Known rows, with every step that occurs
kere rege vana maru: [ 25  -1 -13 -21   4 -12   9 -11   6  31  12  -3 -16  13  -4  13  14 -16
   1   5 -14  -6  14 -24  16  26  -2 -11 -16   6 -28 -20   6   8  -5   3
 -12]
vedo maru vana rege: [  0 -12 -19 -13  -3 -20  -8  -3   5  32  13   8 -27 -13   1  19  -1 -33
  15 -27   5  -2   9  -7  13   5 -23  -4 -10  -5  -9 -14   6  -3 -13   0
  -7]
vedo maru vana rege kere liziz nilino: [ 17 -15 -37 -26  -6 -19   7   4  -9  36  15  -2 -21  -8  12  13  23 -20
  39 -34   8 -21   9   0  22   4 -18  -3 -14   8  -5 -10   7  10 -22  -9
 -10]
bize nilino liziz: [-13  -3 -14   1   1 -23  12 -20   9  28   7   5  -3   7  -5   9   5 -11
  18 -26 -22 -23   0   0  -8   1 -10  -1  -2  11 -10 -18 -24   2 -13  16
  12]
mibit liziz devuze maru: [ 10   8 -11  14   7  -5 -17 -12  12  26   2  -1 -40   5   0  15  11   3
  16 -27 -25   3  -1   2  -2  11   8   4 -14   6 -12  -4  -2  12  -2  -3
  24]
vumef liziz: [ -9   3  -5   1  -1 -23   7 -11  -1  24  10  -9  -8  11  -7   3   0  -2
  12 -23 -17 -11  -6   5   2   0   7  -3 -10   8 -27 -16 -12  13  -5  22
  -6]
kere rege vana: [ 16  -3 -12 -19   5  -9  23 -15  -2  29  11   0 -14   8 -12   9  18  -9
   4  -5 -16 -12  16 -16  27  13   1 -13 -20  13 -32 -27  -4   4   9  -3
 -15]
rimor maru vana rege kere liziz: [  1  -6 -17 -13  -4 -26  15 -15   2  33   8   1  -1   7  12  -5  22 -15
  27 -33   6  -8  18   6  10 -10 -18 -13 -18   9 -16 -11   1   2 -10 -13
 -16]
vedo maru vana rege rimor: [ -6  -9 -13 -13  -4 -23 -14  -7  13  34   4   8 -26 -16   0  22   7 -30
  11 -25   9  -9   6  -8  27  -3 -25  -1 -18   4  -1 -13   6  -6 -17   8
 -14]
vana rege rimor maru devuze liziz mibit: [  0   9  -6   7  -6 -20 -18 -18  14  53  12  14 -21   8 -21  -7  29 -31
  17 -23   4  -8  13   4  17   6  -8 -11 -28  41  -6 -16 -18  -5 -21 -11
 -11]
nilino liziz: [ -8   3 -10  -2   0 -24   9 -29  -1  18   4  -2  -5   2  -4   5   1  -7
  18 -22 -19 -13  -2  -4  -2  -1 -10  -9   2  12 -19 -12 -17   7 -10  12
   2]
rege vana: [  9  -9 -17 -15   2 -12   9 -18   1  24  17   1 -23   9  -6  13  11  -3
   1 -12 -16  -9   9 -19  17   5   5  -1 -16  13 -25 -19   1   8   3   8
  -7]
vana maru devuze liziz vumef: [ 26   0 -15  -3  -2 -20  -8  -6  11  37   8  10 -36   7  -9   4  13 -24
  26 -12  -9 -13  -2   3  -1  40   8   0 -22  13 -25  -1 -12  19 -20   4
   2]
rimor maru vana rege kere: [ -8   2 -18 -13  -5 -28  12 -13  -1  38  14   5  -6   2   8  -2  17 -29
  16 -29   4   4  15   0   1  -5 -14  -7 -19   0  -6 -14  -4  -8 -13 -11
 -17]
liziz vana: [ -5   3  -8 -10   3 -19  -4 -15   7  25  -4 -16  -6   8  -4   8  10  -4
  21 -19 -11 -19   0   3  10   6   1  -7  -8   5 -13 -27 -15   5  -3  11
  -4]
rimor rege kere liziz nilino: [ 13  -9 -19 -29  -3 -24  22   1 -25  30   6  -5  -6   7   2   8  30   3
  34 -40 -15 -18  -3  10  11   1  -7 -18 -15  14  -6   0 -15  11 -11  -5
   0]
rimor rege vana maru: [ 13  -9 -10 -28   0 -19   0  -6  -4  31  17   4 -23  10 -10  21   7 -13
  -2 -17 -16  10   5 -26   1  15 -11 -15  -9   0 -17  -5   3  -1 -12   7
  -4]
nilino bize mibit liziz: [  0  -8 -14  19   6 -20  15   2  -3  21  16   6  -6  10 -14   9  14   2
  21 -30 -10  -3  13   3   6  14  13   4 -41   0  -8  -8   1  13  -4  15
  18]
vumef liziz nilino bize: [-10  -9  -6   0   6 -26  10  -3 -16  26   8 -13  -5   9 -18   7  -1  -7
  26 -27 -16 -21  -1  -2  -7   6   9   1 -10   7 -27 -26 -22  19 -27  17
   3]
rimor rege kere liziz: [ 10  -5  -7 -23  -8 -24  26 -12 -20  21   1   2  -5   9   6   3  26   4
  29 -42 -16  -7   6  14  10  -4 -16 -24 -16  16  -8   2 -13   5  -1   0
  -3]
rimor maru vana rege kere liziz vumef: [  9 -10 -23 -15  -3 -23  18  -3   6  41  12   8  -3   4   6   2  31 -16
  42 -32  14 -13  15   8  14  -1  -7  -8 -25  -4 -24  -4  -9   8 -13 -18
  -9]
rimor maru: [ -2  11  -7   4   7 -21 -10 -13   5  35  13   5   0  11   3   6   2 -13
   1 -18 -12  -4  11  -7  -6   1   1  -7 -21  11 -20  -9 -19   7  -1   3
   1]
rege rimor maru devuze liziz: [  2  15   3   9   1 -25 -12 -25  12  39  -1  12 -16   8 -11 -11  13 -20
   4 -27  -9 -16  11   1   7   3  -2  -5 -33  46 -19 -12 -25   4  -9   6
 -16]
rimor rege kere: [  2   2  -9 -24  -9 -27  23 -11 -24  25   7   5 -10   5   3   6  21 -11
  18 -38 -17   5   2   7   1   1 -10 -18 -17   8   1  -1 -16  -6  -3   2
  -4]
vumef liziz nilino: [ -8  -1 -18  -3   3 -23   2   1  -6  33  17 -15 -10   8 -10   8   3  -4
  17 -23 -16 -21 -12   0   4   5  15   3 -10   7 -25 -18 -14  19 -16  17
  -4]
vana maru: [  8   0 -12  -6   1 -23 -14  -9  10  26   7  -4 -17   9   9  17   1 -14
   5  -3 -16  -6  -1  -6  -3  21  -3  -3 -10   0 -11  -3   4  14 -13  15
   5]
maru vedo: [ -2 -17   2  -4   7 -25   9  -9  -6  24   4 -15 -25   1   8   6   1  -9
  12  -9  -4 -26   9   4   8  12   5   4 -18   3 -12 -10 -18  11  -7  13
   4]
rimor rege kere liziz devuze: [  1 -10  -5 -30  -9  -9  13  -5 -17  21 -10  -1 -15   7  -2  10  26   7
  26 -44 -20 -12   6  12   2  -5  -9 -31  -6  18  -3   0  -7   7   3 -10
  10]
liziz vana maru devuze: [  6  -3  -3 -11   0 -20 -26 -15  15  24 -13 -16 -17  17   2   4   3  -9
  18 -16  -5 -20   5  -2   0  23   1 -13  -3   8  -9 -15  -7  14 -16  12
 -10]
rege rimor maru devuze: [ -4   5   6   4   3 -23 -22 -20  13  33  -6   9  -8  13  -1   0   6 -10
  -3 -25  -2 -20  13  -3   8  -4   3 -11 -29  29 -12  -4 -22   9  -5   8
 -15]
liziz nilino bize mibit: [ -1 -20 -20  -2   7 -22  12  14  -6  31  13   1  -6   8 -16  22   9  -6
  22 -21 -12 -27   5   0   5  13  13  13 -31  10  -8 -22   0  15 -13   9
  13]
kere rege: [  8   3  -5  -8   3 -18  15 -10  -1  29   1  -1  -7   4  -4   7  13 -14
  12  -9 -16 -14   7   5  18  15  -3 -15 -18   8 -20 -18 -13   6   5   0
  -6]
vana rege kere liziz: [ 19  -8 -20 -16 -13 -22  27 -13  -5  24  11   3 -14   9  15   4  29  -4
  31 -30  -6 -10   7  10  19  -1 -17 -16 -12  21  -8  -2   6  12  -4  -8
 -11]
liziz devuze maru vedo: [  5 -15   7  -2   9 -13  -7 -11   6  27  -8 -14 -48   3   8  16  -2  -5
  15 -14 -15 -25   6   5  -4  10   4  14 -10  13 -13 -16 -10  11  -8   0
  21]
rimor maru vana: [-18  -1  -8  -1  10 -24 -11 -15  10  33   3  -3  -2   2  -2   2  -2 -17
   4 -19  -5 -10  12  -2  -2  -2  -1  -3 -20  -3 -22 -18 -12   0  -4   6
  -3]
kere rege rimor maru devuze liziz: [ 10  20   8   5   4 -22   1 -22   9  44  -6  12  -7   7 -17 -15  21 -26
   7 -21  -8 -18  17   5  17  10  -6 -17 -37  46 -26 -20 -31   1  -4  -5
 -23]

Rows
[  0  -2   2   2  -3 -24 -16 -14  15  40   3  16 -17   9  -2   5  10 -21
   0 -31   7 -10  14  -7  12  -6 -11 -16 -21  29  -7  -1 -13   2 -12  -6
 -24]  vana rege rimor maru devuze
[ 18   7 -15 -21  -4 -21   2 -17   6  20  -6 -23   0  20  19   3  26   3
  37 -16  -8 -21   5   5   6  14  -7 -11  -9  11  -9 -14  -2  17 -16  11
  -5]  rege kere liziz vana maru
[ 15 -11   5   5  11 -27   5 -19   3  27   3 -11 -35   5  16  10  -2  -8
  18 -10 -10 -20   5   8   3  11  -3  20 -21  12 -18 -14 -15   9 -11   9
   9]  devuze maru vedo
[  8 -28 -19  -2   8 -20  15  12  -2  25   8  -3   0  13 -13  18  14   8
  32 -25 -11 -39   8   6  14   7   8   6 -30  18 -17 -19   5  26 -12   7
  15]  kere liziz nilino bize mibit
[  2  -8  -8   0   8 -25  -4 -25  15  24  -5  -4 -27   0   5  10   0 -11
  19 -17 -17 -11  -3  10   6   2 -10  15 -15   1 -21 -23   3   1  -9   9
   3]  devuze maru vana
[ 10 -23   0 -27   6 -23   9  -3 -12  31  14 -11 -33   7  -4  16   2 -14
   0 -11  -2  -4  14 -24   3  20  -7  -7 -13  -3 -16  -5  -8   1 -18  11
  -2]  rimor rege vana maru vedo
[  2  -5 -17  11  12 -20   3  -3 -16  25  13  -6 -15   2 -13   8  12  -5
  26 -26 -12  -9   7  -5   2  20  11  -3 -20  -5 -10  -9 -19  18 -22   7
  15]  mibit liziz nilino bize
[ -1  20   4   0   8 -23  -2 -14  11  41  -1   6  10   7  -4   5  16 -18
   0 -10  -7 -15  14  -4  18   1  -4 -15 -32  20 -21 -16 -26   1  -1   2
 -14]  kere rege rimor maru
[ -8 -17   4   3  10 -15   5 -17  14  31  -7  -8 -35   6   0  14  -3 -10
  24 -24 -20 -37   5   3 -20   4  -7  17   1  16  -9 -24 -27   3 -22   6
  30]  bize nilino liziz devuze maru vedo
[  9   4 -26  -5   4 -22   5  -5  -4  39  18  -4 -25  -4 -11   5  15 -19
  20 -17 -23 -19  -9   3   8  19   4   7 -19  23 -19 -22 -11  11 -13   3
   3]  devuze liziz nilino
[ 15 -13 -21 -10  -7 -21  12 -25   9  32   4  -6 -23   8  11   2  36  -8
  52 -22  -1 -11   5  25  23   0 -20   3 -15  11  -7 -21  13  -1 -19 -12
   3]  devuze maru vana rege kere liziz mibit
[  4   3 -28   8   9 -17  -6   2  -5  33  19  -8 -19   1  -4  10  18  -2
  17 -21 -13  -9  -5  -3  12  19  18   0 -21  -6  -8   0 -11  18 -10   7
  10]  mibit liziz nilino
[  5 -13  -1  -6   7 -28  -6  -5   1  27   5 -18 -27   6  15  12  -4 -15
   8   3  -2 -20   8  -3  -2  26   1   6 -14  -4  -9  -3  -8  15 -19  19
   7]  vana maru vedo
[ 21 -15 -11 -15  -1 -13 -12 -19   9  22   8   1 -33  18  -2   9   4  -9
  -3  -9  -9 -10  13 -23   5  22   4  -7 -11  16 -20  -7   9  16  -9  10
 -13]  rege vana maru devuze
[ -6  -3 -12  10  10  -8 -17 -15  17  24  -9  -9 -41  -4  -5  10   7  -1
  19 -28 -18  -2  -1   8   1   8   6   7 -13 -10 -14 -14   6   5  -5  -1
  21]  mibit liziz devuze maru vana
[ 38  -2 -23 -19   4 -13   6  -6   0  44  14  -2 -34  10 -21  -2  21 -27
  12  -4 -15 -19  10 -20  17  41   4  -7 -20  30 -33 -26   0  14 -18  -8
 -20]  kere rege vana maru devuze liziz nilino
[ 22   7 -10   0  -4 -15 -11 -14  -3  30  12  15 -35   0  -6  -1   3 -28
  15 -32 -12 -10  11  -1   3  20  -8  -5 -23  37 -17 -11 -17   9  -7   6
  -4]  vedo maru devuze liziz
[  4  -3 -37  12   7 -17   3  21   4  38  29  -2 -13   6 -10  16  21   3
  16 -23 -10 -14  -6   1  20  19  29  14 -40  -2  -3  -2   7  19  -2  10
  13]  bize mibit liziz nilino
[ 23  -8  -8 -21  -4 -20   2 -15  -5  33  13  10 -39  10 -23   1  11 -22
   5 -29 -18   7   8 -18   1  24 -12 -17 -15  26 -25  -9  -1   0 -16   1
 -14]  rimor rege vana maru devuze liziz
[-13 -15  -8  -8  -1 -16  -3 -27  18  26  -9  -2 -36 -10 -10  13  -1 -19
  27 -33 -13  -7  -4  -1  -6  -8 -27   0  18   7 -17 -24   7  -5 -21 -14
   5]  nilino liziz devuze maru vana rege
[ 14   5 -20  -3   0 -19  13  -6   4  39  17  10 -26  -3 -13   7  21 -20
  29 -16 -15 -12  -5   7  10  22   8   7 -26  10 -29 -12 -19  11  -7   4
   8]  devuze liziz vumef
[ -8  -8  -8   7   2 -13 -17 -13  28  33  -9   0 -48 -11  -8  17  18  -9
  18 -32  -5   1  -3   4  19  -2 -10   5 -14  -2  -2 -10  16  -3 -16  -7
   5]  mibit liziz devuze maru vana rege rimor
[ 18  -4 -13  -1  -2 -18   6 -11   4  35   7  13 -35   2 -16  -1  18 -18
  30 -25 -10 -19   0  12  10  25  11   0 -26  20 -28  -8 -22  15  -6   0
  -1]  maru devuze liziz vumef
[ 12  -9  -5  -5  -2 -21 -22 -13  10  22  -2  -1 -26  14   6   8  -2 -13
   6 -12 -10 -13   5  -2  -4  24   1 -10 -10  10  -9   2   1  18 -12  12
  -5]  vana maru devuze
[-16   7   4  -5  12 -25  -3 -16  15  39 -13  -2   8  -2  -8   0  13 -21
   4 -10   0 -20  15   1  22  -2  -7 -10 -32   5 -22 -25 -19  -6  -4   4
 -18]  kere rege rimor maru vana
[ -4  -5 -15 -10   3 -18 -15  -9   3  25   5   1 -20  -9   3  15  -4 -22
  11 -21  -4 -12   9  -3   8   7  -9   2 -17  -4 -13 -16  -4   3  -7  15
   2]  vedo maru vana
[ -4  -3   4   4  12 -26  -1  -8  -3  35  10 -10 -11   8   9   1  -3 -15
   4 -12   1 -19  20  -5  -5   7   6   2 -25   7 -19  -9 -31   8  -7   7
   3]  rimor maru vedo
[-18  -2 -18   2   0 -17   0 -18   9  34  11  -1  -1  11 -14   9  17 -11
  27 -17 -17 -26   2   6  -2   6  -2  -1  -4   7  -1 -23 -27  -2 -19  16
  25]  bize nilino liziz mibit
[-23   2  -2  -1   9 -28 -16 -18  19  34  -7  -2  -1  -1  -3   4   5 -15
   1 -17  -1 -17   9  -1  12  -9  -3   0 -27   4 -15 -18 -13  -3  -9  15
  -9]  rege rimor maru vana
[  8  -2  -9  -7  -8 -22   4 -16   8  36   1  -2 -31   4 -17  -8  18 -25
  32 -38  -4 -13   3   7  15  13 -14 -14  -7  31 -15 -29 -10   0 -13 -10
 -22]  maru devuze liziz vana rege
[ 26  16 -19 -18 -16 -18   9 -14  -9  37  13   7 -31   2  -2  -8  26 -36
  40 -45   4  -3  14  -1   9  17 -20 -12 -15  39  -2 -23 -15  -4 -18 -11
 -24]  vedo maru devuze liziz vana rege kere
[ -5  -6 -21  -2   2 -20  15  -7  11  35  12  12  -5   5 -12  17  13 -13
  32 -24 -13 -29  -3   1  -4  10   2   4 -10  -3 -18 -11 -34   7 -16  13
  18]  bize nilino liziz vumef
[-16  -8  -4  -5   6 -15  -8 -34  16  18 -18  -8 -28  -6  -9   9  -5  -7
  24 -27 -22 -16  -5   4 -11  -6 -14   5  11   7 -21 -26  -4   0 -16   0
  15]  nilino liziz devuze maru vana
[ 11   3 -23  10   5 -14   3   0   3  32  18   5 -20   1  -6  11  22  -1
  27 -20  -6  -3  -1   2  14  22  21  -1 -29 -17 -19   8 -19  18  -4   6
  14]  mibit liziz vumef
[ -7  -4 -23   9   2  -2  -6  15  12  28  13   0 -23   6 -14  17  18   8
   8 -29 -15  -8   2   3   9  13  27   2 -30   0   0  -2  15  15  11   5
  24]  bize mibit liziz devuze
[ 30   1 -15 -15  -1  -7  -1 -18   5  41  14  -1 -30  17 -26  -7  30 -25
  16   4 -11  -9  18  -9  20  40   4 -14 -23  27 -26 -29  -2   5 -14  -5
  -7]  kere rege vana maru devuze liziz mibit
[-15  -7 -11  -3   3 -27  -5  -9  11  40  10   5 -10  -1  -3   6   1 -28
   7 -25   3  -1  13  -4   3  -4 -15  -8 -14  -4 -17 -16  -2  -5 -10  -9
 -11]  rimor maru vana rege
[-20 -12   2  -4  -3 -19 -11 -14  27  33 -13  -7 -38  -4 -13  16   6 -11
  18 -33  -8 -11 -11   7  11 -15 -12   8  -2  10 -18 -28  12  -2 -22   3
  -8]  vumef liziz devuze maru vana rege rimor
[  3 -20 -20 -20  -9 -25  26 -16   0  23   0  -5 -15   0  11  -1  25  -7
  35 -31   0 -15   8  16  23  -5 -20 -12 -10   5 -10 -11  13   5  -8  -6
 -16]  maru vana rege kere liziz
[ 10   4 -13 -19  -4 -19  17 -20  -2  17  -8 -19   2  16  11  -2  30  10
  41 -28  -9 -26   6  13  18   0  -3 -13 -12  19 -13 -21 -12  13  -2   6
  -8]  rege kere liziz vana
[-18  -8  -1  -1   4 -14 -11 -16  17  24 -11 -15 -31   3 -10   8  -5  -2
  19 -30 -21 -13  -8  11  -8  -5   3  11  -2   2 -29 -31   3   6 -11   9
   8]  vumef liziz devuze maru vana
[-22  11  -7  -1   1 -28  -2 -17  27  48   3   3  13  10 -13   8  17 -23
  23 -37   2 -22   7 -13   0 -16 -25  -8  -5  20  -5 -31 -35 -13 -29   4
 -11]  bize nilino liziz vana rege rimor maru
[  7  -7  -8  22   9  -7  -1   0   9  24   6   7 -29  11 -14  20  11   5
  24 -35 -21  -1  10   3  -7  12  12  14 -33   9  -8 -14   8  12  -7   0
  34]  nilino bize mibit liziz devuze maru
